Known rows, with every way that one mark hangs from another:
[F [H B]]: [-0.68  0.06 -0.49 -1.26  1.72  1.01  0.72 -1.72  0.92 -0.33 -0.47  1.54
 -0.12 -0.95  1.53 -1.90  1.37  0.09  0.51 -0.78 -1.36 -0.92]
[F Y]: [ 0.74  0.66  0.55 -0.16 -0.10 -0.21  0.94 -2.41  0.00 -0.33  0.15 -0.89
 -1.01 -0.30  0.02  0.50  0.40 -0.25 -0.11  0.14 -0.93  0.19]
[J [F [H [B L]] Y Z] S]: [ 2.04  2.60  1.11 -2.58  1.48 -0.38  2.83 -4.33  1.94 -0.36 -0.52 -0.29
 -2.14  0.79  0.56 -2.24 -0.54  0.45  1.36 -1.35 -2.94 -0.96]
[Z T]: [ 0.53 -0.02  0.12  1.42  0.13 -0.32 -0.10 -0.17 -0.57 -0.51  1.78 -0.71
  0.35  0.05  0.51  0.76 -0.21 -0.10  1.09 -0.15  1.07 -0.25]
[S [J [F [H [B L]] Y Z]]]: [ 1.90  1.90  1.09 -2.41  1.54 -0.96  2.25 -3.53  1.93 -0.40 -0.36 -0.16
 -2.62  1.03  0.53 -2.69 -0.96  0.65  0.82 -1.29 -3.20 -0.64]
[B L X]: [-1.78 -0.19 -1.82 -1.98 -1.15 -1.64 -0.91  1.55  1.58 -0.52 -0.39  2.44
 -0.23 -0.02 -0.33 -2.02 -1.27  0.33 -1.67 -1.08  0.76 -2.07]
[J [F [H B] Y [Z T]] S]: [ 3.08  2.46  1.70 -0.54  1.70 -0.24  2.65 -4.92  0.66 -0.33  1.16 -1.68
 -2.12  0.63  0.89 -0.96  0.19 -0.29  2.97 -1.29 -2.17 -0.17]
[B H L [X A]]: [-1.99 -0.49 -3.18 -3.26 -2.30 -1.54 -1.47  2.13  1.94 -1.10 -1.70  5.35
 -0.13 -0.11 -0.86 -3.45  0.04 -0.05 -2.68 -3.54  0.77 -2.54]
[J F S]: [ 2.32  1.24  1.58 -0.65 -0.44 -0.07  1.16  0.53 -0.23  0.79  0.66 -0.72
 -0.35  2.44 -0.84 -0.68 -1.54 -0.37  1.50 -0.93 -1.15 -0.10]
[H B]: [-1.12 -0.44 -0.59 -0.84  1.10  0.60  0.26 -0.11  1.20  0.01  0.24  1.23
 -0.35 -1.22  0.64 -1.53  0.91 -0.26  0.57 -1.09 -0.65 -0.40]
[N T]: [-0.09 -0.27  0.41  0.65 -0.16 -0.71  0.45  0.74 -0.44 -0.93  1.01 -0.72
  0.82 -0.20  1.07  1.37 -0.12  0.64  0.80  0.98  0.51  0.37]
[L [B H [X A]]]: [-1.65 -1.70 -2.75 -3.06 -2.81 -1.07 -3.05  1.95  1.19 -0.88 -0.82  4.88
  0.08 -0.35 -1.30 -3.72  0.55 -0.40 -1.34 -3.78  0.85 -1.91]
[A [X [B H]]]: [-1.50 -0.48 -1.60 -0.31 -1.62 -0.25 -0.51  0.83  1.29 -0.59 -2.04  3.83
 -0.22 -1.13 -1.09 -2.17  2.14 -1.08 -1.01 -2.14  0.62 -2.13]
[J [F Z] S]: [ 2.57  1.90  1.50 -0.35  0.04 -0.67  1.22 -1.08  0.30  0.76 -0.04 -1.61
 -1.47  1.65 -0.90 -0.31 -1.27 -0.12  1.82 -0.57 -1.00  0.64]
[Y [F Z]]: [-0.01  1.73  0.48  0.70  0.91 -0.37  0.56 -1.74  0.16 -0.19 -0.62 -1.61
  0.19 -0.38  0.77  0.70 -0.28  0.37  0.95  0.51 -0.80  0.90]
[L [B [X A]]]: [-2.12 -1.98 -2.37 -1.71 -2.13 -1.38 -2.99  1.93  0.52 -0.80 -0.29  3.13
  0.00  0.47 -0.75 -3.14  0.50 -0.66 -0.88 -1.98  0.98 -1.62]
[X A [B H L]]: [-2.39 -0.89 -2.50 -2.04 -1.24 -0.40 -0.47  1.51  1.58 -1.45 -2.20  5.69
  0.28 -0.23 -0.68 -3.48  0.71 -0.22 -2.31 -2.74  0.80 -2.99]
[A [X [B L]]]: [-2.44 -0.66 -1.69 -0.12 -1.16 -1.02 -0.38  1.37  1.64 -1.07 -1.85  3.27
 -0.06 -0.10 -0.54 -2.37  1.14 -0.50 -1.43 -0.70  0.84 -2.97]
[S [J [F [H [B X]] [Z T]]]]: [ 1.55  1.12  0.26 -0.78  1.02 -1.32  0.55 -1.49  0.99  0.02  1.04  0.21
 -2.25  1.06  0.44 -2.66 -0.68 -0.40  2.11 -1.90 -1.26 -0.54]
[J [F H Y] S]: [ 3.33  2.23  2.19 -1.28  0.21  0.19  2.44 -3.13 -0.34  0.19  0.16 -1.15
 -1.10  2.35 -0.06 -0.76 -0.71 -0.24  1.39 -0.58 -2.72 -0.38]
[J S]: [ 1.05  0.51  0.77  0.14 -0.34  0.27  0.81  0.26  0.02  0.64  0.40 -0.31
  0.06  1.04 -0.87 -0.09 -0.66  0.22  0.96 -0.27 -0.48 -0.32]
[S [J [F H Z]]]: [ 2.72  1.60  1.49 -0.71  0.91 -0.79  1.23 -2.00  0.24  0.35 -0.35 -1.06
 -1.84  2.03 -0.01 -1.31 -1.12  0.35  1.32 -0.46 -2.12  0.43]
[F [H B] Y Z]: [ 0.30  1.41 -0.05 -1.13  2.25  0.09  1.78 -5.98  1.45 -0.78 -1.02 -0.45
 -2.36 -2.00  1.50 -0.92  2.07  0.17  0.63 -0.22 -2.14  0.09]
[Y [F H [Z T]]]: [ 0.68  2.09  0.63  1.32  1.68 -0.22  0.94 -3.29 -0.44 -1.01  0.29 -1.78
  0.60 -0.23  1.95  0.83  0.07  0.61  1.74  0.54 -0.70  0.19]

Rows:
[-1.63 -0.99 -1.99 -0.93 -1.11  0.10 -0.62  0.92  0.56 -0.85 -1.89  4.68
 -0.03 -0.41 -0.85 -2.66  1.76 -1.05 -1.28 -2.52  0.63 -1.75]
[X A [B H]]
[-1.67 -0.04 -1.46 -2.34 -0.84 -0.07 -0.04  0.83  1.93 -0.85 -1.46  4.61
  0.38 -1.13 -0.66 -2.58 -0.63  0.57 -1.80 -2.30  0.65 -2.77]
[X [B H L]]
[-0.18  1.76  0.14  0.65  2.55  0.28  1.17 -3.37  0.57 -0.99  0.42 -0.87
  0.29 -1.20  2.47 -0.39  0.82  0.32  2.31 -0.36 -1.25 -0.14]
[Y [F [H B] [Z T]]]
[-1.08 -1.02 -1.94 -3.23 -2.41 -0.80 -2.62  1.42  1.47 -0.39 -0.17  4.01
  0.20 -1.16 -1.24 -2.93 -0.55  0.15 -0.96 -3.43  0.71 -1.63]
[L [B H X]]
[-0.51  1.15 -0.99 -1.70  1.50 -0.84  0.90 -5.25  1.79 -0.71 -1.13  0.65
 -2.82 -2.16  1.11 -1.87  1.95 -0.36  0.12 -0.92 -1.63 -0.50]
[F [H [B X]] Y Z]
[ 2.98  1.79  1.86 -0.42  0.22 -1.35  1.59 -2.61  0.25  0.30  0.23 -2.14
 -2.79  1.66 -0.83 -0.51 -1.22 -0.10  1.28 -0.48 -2.13  1.10]
[S [J [F Y Z]]]
[-0.74  1.83 -0.28 -0.30  2.47 -0.11  1.20 -2.83  1.43 -1.49  0.18  0.00
  0.55 -1.11  2.61 -1.07 -0.05  1.05  1.40 -0.50 -1.11 -1.08]
[Y [F [H [B L]] [Z T]]]
[-2.07 -0.36 -2.12 -1.34 -1.77 -0.68 -0.31  1.32  2.21 -1.08 -2.31  4.81
  0.06 -0.95 -0.96 -2.91  1.19 -0.31 -1.92 -2.34  0.72 -3.25]
[A [X [B H L]]]
[ 1.86  1.27  0.98 -1.31  1.68 -0.32  1.42 -2.10  1.11  0.34 -0.16 -0.22
 -2.07  1.10  0.40 -2.45 -0.45  0.11  1.71 -1.30 -2.60  0.22]
[S [J [F [H B] Z]]]
[ 0.00  0.70  0.12 -1.45  1.74  0.75  1.73 -4.15  0.89 -0.68 -0.31  0.57
 -1.15 -1.19  1.49 -1.42  1.77 -0.11  0.32 -0.65 -2.31 -0.69]
[F [H B] Y]
[ 1.62  0.73  1.17 -1.52  1.18  0.28  1.35 -0.57  0.63  0.42  0.43  0.69
 -1.06  1.82  0.42 -2.77 -0.60 -0.11  1.55 -1.61 -2.64 -0.49]
[S [J [F [H B]]]]
[ 0.98  1.17  0.37 -3.13  0.33 -1.16  1.43 -1.39  1.76 -0.20  0.24  1.69
 -2.03  1.56  0.19 -3.88 -1.26  0.02  0.23 -2.20 -2.85 -1.80]
[S [J [F [H [B L X]] Y]]]
[-0.88  1.19  0.11 -0.73  1.97  1.15  1.21 -1.61  0.56 -0.47 -0.34  0.73
  1.16 -0.48  2.13 -1.44  0.70  0.19  1.11 -0.57 -2.21 -0.65]
[Y [F [H B]]]
[-0.62  1.77  0.02 -0.49  2.44  0.56  1.31 -3.23  1.04 -0.55 -0.96 -0.24
  0.07 -1.26  2.09 -1.01  0.93  0.47  1.39 -0.19 -2.07  0.03]
[Y [F [H B] Z]]
[ 0.30  2.06  0.47  0.16  1.60  0.02  1.04 -3.14  0.02 -0.58 -1.19 -1.14
  0.31 -0.25  1.61  0.28  0.18  0.66  0.94  0.62 -1.50  0.39]
[Y [F H Z]]
[ 3.76  2.10  2.07  0.17  0.92 -1.15  1.92 -4.09 -0.19 -0.30  0.99 -2.32
 -2.41  1.84  0.28 -0.33 -0.89  0.07  2.06 -0.44 -2.07  0.43]
[S [J [F H Y [Z T]]]]
[ 2.39  1.87  1.13 -0.38  1.71  0.01  1.78 -2.75  0.68 -0.08  1.05 -0.84
 -1.32  0.91  0.88 -1.42 -0.21 -0.11  3.11 -1.43 -1.38 -0.33]
[J [F [H B] [Z T]] S]
[ 3.00  1.82  1.52  0.75  0.17 -0.90  1.11 -1.22 -0.18  0.28  1.41 -2.13
 -1.18  1.75 -0.50  0.32 -1.43 -0.20  2.68 -0.69 -0.18  0.46]
[J [F [Z T]] S]
[ 2.44  1.81  1.57 -1.40  1.63 -0.51  2.21 -4.03  1.07  0.09 -0.06 -0.91
 -2.83  0.86  0.42 -2.05 -0.12 -0.07  1.67 -1.14 -3.31  0.31]
[S [J [F [H B] Y Z]]]
[-1.51  1.61 -1.18 -0.80  1.75 -0.90  0.48 -2.21  1.73 -1.37  0.11  0.97
  0.14 -1.16  2.24 -1.86 -0.17  0.61  1.05 -1.09 -0.64 -1.61]
[Y [F [H [B L X]] [Z T]]]
[-2.80 -1.21 -2.10 -0.70 -0.61 -0.75 -0.49  1.49  0.89 -1.41 -1.75  3.96
  0.11  0.61 -0.27 -2.83  0.54 -0.47 -1.79 -0.89  0.97 -2.67]
[X A [B L]]
[-2.48 -0.90 -2.69 -1.75 -1.48 -1.95 -1.41  2.17  1.26 -1.10 -1.08  3.41
 -0.32  0.88 -0.35 -2.78 -0.06 -0.41 -2.08 -1.47  0.95 -2.34]
[B L [X A]]
[ 3.03  1.85  2.14 -0.82 -0.45 -0.23  1.98 -1.66 -0.28  0.56  0.77 -1.47
 -1.19  2.17 -0.84 -0.25 -1.19 -0.55  1.47 -0.76 -1.97  0.12]
[J [F Y] S]
[ 3.10  1.57  1.56  0.38  0.94 -0.94  1.14 -2.07 -0.17 -0.06  0.94 -1.59
 -1.61  2.05  0.33 -0.78 -1.20  0.25  2.13 -0.58 -1.33  0.28]
[S [J [F H [Z T]]]]
[ 0.02  0.72 -0.50  0.26  2.42  0.06  0.71 -3.65  1.01 -0.98  0.43 -0.14
 -1.06 -1.71  1.86 -0.75  1.47  0.32  1.75 -0.51 -0.30 -0.29]
[F [H B] [Z T]]
[ 3.51  2.87  2.01 -0.98  0.77 -0.44  2.50 -4.77  0.13  0.12 -0.51 -2.09
 -2.19  1.62 -0.03 -0.36 -0.48  0.00  1.62 -0.36 -2.53  0.31]
[J [F H Y Z] S]
[ 1.75  1.63  0.66 -1.97  0.92 -1.28  1.44 -3.35  1.34  0.19 -0.15  0.03
 -3.26  0.76  0.10 -2.82 -0.16 -0.49  1.22 -1.69 -2.81 -0.18]
[S [J [F [H [B X]] Y Z]]]
[-2.63 -1.32 -2.54 -1.24 -0.12 -0.63 -1.06  1.29  1.31 -0.42 -0.44  3.27
 -0.90 -0.60  0.20 -3.28  1.92 -1.43 -0.30 -2.16  0.04 -1.28]
[H [B [X A]]]
[-1.27 -0.59 -2.53 -2.00 -2.12 -0.96 -1.61  1.48  0.87 -0.42 -1.29  4.17
 -0.52 -0.27 -0.99 -2.59  1.19 -1.03 -1.62 -3.22  0.59 -1.23]
[B H [X A]]
